Known rows, with every way that one mark hangs from another
[j_276 [j_59 j_747 j_918]]: [-20.3  23.6 -24.8  14.8  10.1  16.4  26.9  -4.6  35.8 -23.4 -28.5  -0.1
 -25.3   0.2 -10.2  -9.2  41.9   9.3   6.8]
[j_925 j_59]: [ -7.0  -0.9 -26.4  13.0   1.0   8.0  29.5  15.7  28.1 -23.0 -27.0  -6.5
  -2.2  -6.8  -1.8   0.5  24.5  -1.5  -5.4]
[j_918 [j_827 [j_925 j_59]]]: [ -5.2   7.0 -25.7  -8.5  17.9 -11.4  24.2  21.0  24.5  -0.1 -34.5 -14.2
  -9.2  19.5 -16.2  -1.5  36.5   7.1   1.7]
[j_918 [j_827 [j_925 [j_59 j_747]]]]: [ -5.8  10.0 -32.2  -2.6  14.4 -15.0  21.3  22.9  29.2   0.9 -36.1 -11.0
 -14.3  23.3 -19.3  -5.5  39.8   8.4  -0.1]
[j_276 j_59]: [-20.8  18.1 -13.7  -6.8  10.1  26.0  36.5   2.5  19.8 -21.9 -20.9 -13.6
  -7.3 -10.9  -4.3   3.2  21.4  13.8   3.6]
[j_717 j_276]: [  2.2  19.7  -9.7   2.9   3.3  -3.8  13.5 -11.1  38.7 -38.7 -11.1  -6.7
   3.0  -3.8  -4.7   1.5  11.7  20.5 -13.9]
[j_918 j_59 [j_827 [j_747 j_276] j_925]]: [ 20.3  34.4 -28.1  -5.6  16.0   9.2  38.5  28.6  35.6  -1.3 -36.9 -19.8
   0.7  34.1 -20.8  -4.0  45.2   8.1  -4.4]
[j_925 [j_747 [j_276 [j_59 j_918]]]]: [ -2.6  26.7 -20.3  19.0   2.3  36.3  26.3  -1.7  44.6 -17.1 -30.6   0.2
 -15.3   4.0 -14.7  -4.9  22.2  17.7   6.0]
[j_59 [j_918 j_827] [j_925 [j_747 j_276]]]: [-10.5  23.4 -35.8  27.1  17.3  11.2   0.7 -17.4  60.5  -3.9 -23.7   1.7
 -26.6  37.9 -21.2 -12.4  57.4  -1.2   3.3]
[j_827 [j_747 j_59]]: [ -6.7  28.4 -11.5  15.8   3.9  42.7  -0.6  21.2  20.5 -30.8 -30.1  -6.6
  -2.6  18.1   7.5 -12.5  43.3  17.5  -6.3]
[j_747 j_59 j_276]: [-19.4  56.3 -13.9  -1.2   9.1  40.5  15.0  10.8  37.9 -36.9 -49.5 -12.5
  15.6  -0.7 -12.2 -11.8  29.1  -4.5 -31.4]
[j_918 [j_59 j_925]]: [ -3.5  18.6 -28.4  15.2  -2.1  11.0  31.9   5.4  38.5 -15.6 -13.2 -22.7
   8.9  13.7 -22.2 -10.7  48.5 -12.0 -19.6]
[j_747 [j_59 [j_918 j_827] j_925] j_276]: [-25.0  57.9 -28.0   4.1  24.2  35.8   2.1  -3.3  55.7 -28.9 -49.7  -7.7
   0.7  22.1 -16.7 -13.3  54.7 -17.6 -25.9]
[j_747 j_276]: [ -8.8  42.0 -15.7   2.0   9.5  13.4  27.0  -2.5  37.6 -23.8 -33.5  -4.1
   5.7  -6.8 -11.7  -7.2  14.9  10.1 -17.0]
[j_59 [j_918 [j_827 j_747]] j_925]: [-13.3  17.6 -31.0  21.7  23.4   5.2  -5.3 -13.7  45.7  -8.3 -17.8   0.1
 -25.9  39.0  -7.0 -12.4  67.5   0.9   5.6]
[j_827 [j_747 j_276]]: [  2.2  38.6 -16.7  11.7   9.9  31.9  13.3   8.2  33.0 -24.2 -29.8   4.5
  -5.5   8.6   6.5  -8.1  24.1  26.5  -1.6]
[j_925 [j_747 [j_276 [j_59 [j_918 j_827]]]]]: [ -1.1  26.4 -21.6  15.3   3.3  29.9  27.4   0.4  44.2 -10.9 -29.5  -3.5
 -16.8  12.1 -17.2  -2.5  22.6  19.8   6.5]
[j_918 [j_59 [j_747 j_276]]]: [  6.3  35.9 -30.2  21.3 -11.5   3.0  40.5  13.6  44.3 -18.4 -27.3 -15.7
   6.8   9.8 -28.8 -16.2  37.8  -1.3 -24.7]
[j_668 [j_918 [j_59 j_925] [j_827 j_747]]]: [  9.5  14.6 -41.9  11.3  11.2  11.1  28.9   8.9  36.4   3.0  -3.9  -9.8
   3.5  19.8 -22.8   1.5  56.6  -0.7   7.5]
[j_668 j_918]: [ -6.2   9.1 -24.7  13.0   9.5   7.1  23.1  -2.8  24.1 -11.0  -8.8  -0.1
   5.3 -12.2 -16.9  -3.6  38.7   5.0   7.0]
[j_747 j_276 [j_925 [j_59 j_918]]]: [-13.5  50.2 -14.4  17.0  30.8  36.8  41.4  10.0  53.9 -23.6 -72.0   5.8
   4.4 -14.6   0.3 -15.3  39.4 -16.1 -18.8]

Rows
[  0.9  23.0 -44.9  15.7  -7.3 -14.7  29.2  16.1  46.2   5.0 -12.6 -27.0
  -5.6  44.0 -36.9 -11.4  56.9  -3.7 -20.4] : [j_918 [j_59 j_747 j_925] j_827]
[ 15.7  26.4 -15.8  11.6   4.8  11.7  41.8  30.8  27.5   1.2 -26.0 -29.2
   4.6  35.6 -14.6  -7.0  52.5   7.5 -10.7] : [j_918 j_59 [j_827 [j_747 j_925]]]
[ -5.2  18.7 -40.2  29.9   4.9   4.0  23.7   6.0  52.6 -26.5 -42.8  10.6
 -17.1   1.4  -8.7 -10.5  38.3  -6.8  -6.2] : [j_925 [j_59 [j_747 j_276] j_918]]
[  2.6  25.1 -16.5  -8.7  25.1  13.3  19.1 -10.7  43.4 -36.5 -23.5  -0.8
 -14.6   3.9   1.0   9.1  22.9  21.6   7.5] : [j_717 [j_276 [j_59 [j_918 [j_827 j_747 j_925]]]]]
[-11.7  40.6  -2.1  27.4  20.3  55.3   3.7  21.5  28.9 -29.3 -52.4  -1.3
  -4.4  17.3  12.0 -24.0  65.7   4.6  -7.6] : [j_827 [j_747 [j_59 j_918] j_925]]
[-16.9  16.3 -14.9  -2.3  18.9  14.3  33.6  -5.5  25.1 -15.9 -23.4 -12.1
 -18.0   4.2  -7.6   3.3  36.6   9.1  11.4] : [j_276 [j_59 [j_918 j_827]]]
[-18.5  26.9 -10.8   7.8  16.7  18.5   2.6  11.1  26.4 -25.9 -44.0 -16.4
  -2.4  22.0 -15.3 -16.2  61.8  -8.9 -12.4] : [j_747 [j_59 [j_918 [j_827 j_925]]]]
[ -8.5  32.4 -20.0   9.7  20.8  33.6   8.2  12.8  41.6 -21.3 -57.1   2.3
  -9.6  10.7 -18.2 -19.7  47.6   2.2   0.4] : [j_827 [j_925 [j_747 [j_59 j_918] j_276]]]
[  5.8  17.9 -39.4  -0.4  26.6  12.3  24.2  13.7  33.9  -1.0 -27.0   6.0
  -3.4   5.7 -13.5   3.3  41.9   8.3  17.8] : [j_668 [j_918 [j_827 [j_747 j_276] [j_925 j_59]]]]
[  2.4  11.9 -30.6  11.4  18.5  13.8  26.8  15.2  27.9   1.0 -19.3  -0.1
  -1.1   6.6  -9.2   1.3  47.1   8.0  13.1] : [j_668 [j_918 [j_827 [j_747 [j_925 j_59]]]]]
[-15.1  54.1 -20.9  40.5  17.5  10.3  17.7  -3.1  59.1 -20.6 -59.6  13.6
 -17.5   7.9 -14.9 -35.0  60.2  -3.1 -15.8] : [j_59 [j_747 j_276 j_925] j_918]
[-10.8  25.3 -21.7  -9.3  14.4  17.6  19.3 -15.8  47.2 -38.9 -11.8  -5.7
  -5.5  -5.9  -1.4   9.4  13.7  15.4  -6.8] : [j_717 [j_276 [j_59 j_925]]]
[-14.3  50.9 -14.8   9.5  25.7  38.7  44.7  18.2  49.4 -21.1 -68.6   0.9
  10.2 -17.3  -0.2 -12.8  29.7 -11.0 -23.5] : [j_747 j_276 [j_925 j_59]]
[ -5.8  45.1 -12.1   1.9  17.4  28.1  16.3  25.6  30.2  -8.3 -43.7 -14.8
  -0.9  29.5  -3.6  -9.0  42.6  14.8 -13.2] : [j_918 [j_827 [j_747 j_59 j_276 j_925]]]
[-24.8  46.8 -49.3  21.9   3.9   9.4   3.1  -4.2  63.9 -15.6 -30.5   8.6
 -16.0  16.7 -20.8 -23.4  42.7   2.5 -21.6] : [j_59 [j_747 j_276] j_925]
[-22.3  47.9 -27.4 -10.4  20.1  35.0  32.4  -7.2  46.8 -24.1 -34.5  -2.8
  -2.3  -9.4  -8.6   0.9  17.0   5.0  -9.3] : [j_747 [j_276 [j_59 j_925]]]
[-18.1  25.4  -9.2  12.5   9.4  17.6   3.9   8.0  24.8 -27.1 -35.7 -19.0
  -0.9  21.5 -14.0 -14.1  58.3  -6.7 -15.3] : [j_747 [j_59 [j_918 j_827]]]
[-14.3  24.7 -32.7  35.2  15.7  24.2  -0.7 -21.8  61.6 -17.0 -26.9   9.6
 -23.2  22.0 -15.5 -17.8  56.4  -4.7   1.6] : [j_59 j_918 [j_925 [j_747 j_276]]]
[ -1.4  44.9 -16.3  17.1  21.4  49.2  25.7  22.9  41.6 -22.8 -54.8   8.1
  -2.4   1.8  14.8 -11.6  34.1  11.7  -6.1] : [j_827 [j_747 j_276 [j_925 j_59]]]
[ -6.1  41.6 -35.3  21.4  18.7 -15.4  11.0  -2.5  55.3  -9.5 -48.3   9.3
 -27.3  27.6 -26.7 -23.8  54.9   6.1  -3.6] : [j_59 [j_747 j_276] [j_918 [j_827 j_925]]]
[-23.0  63.6  -5.6   3.3  37.7  49.3  46.6   1.0  48.3 -22.5 -67.7   1.0
   0.9 -17.5  -1.5 -13.3  37.1  -5.6 -12.5] : [j_747 [j_276 [j_59 j_918]] j_925]
[  4.7  33.3 -33.1  -0.3  31.4  39.1  17.6  25.9  42.2 -24.6 -60.2  16.6
 -12.2   3.5   8.8  -6.2  32.9  11.2   9.8] : [j_827 [j_747 j_276] [j_925 j_59]]
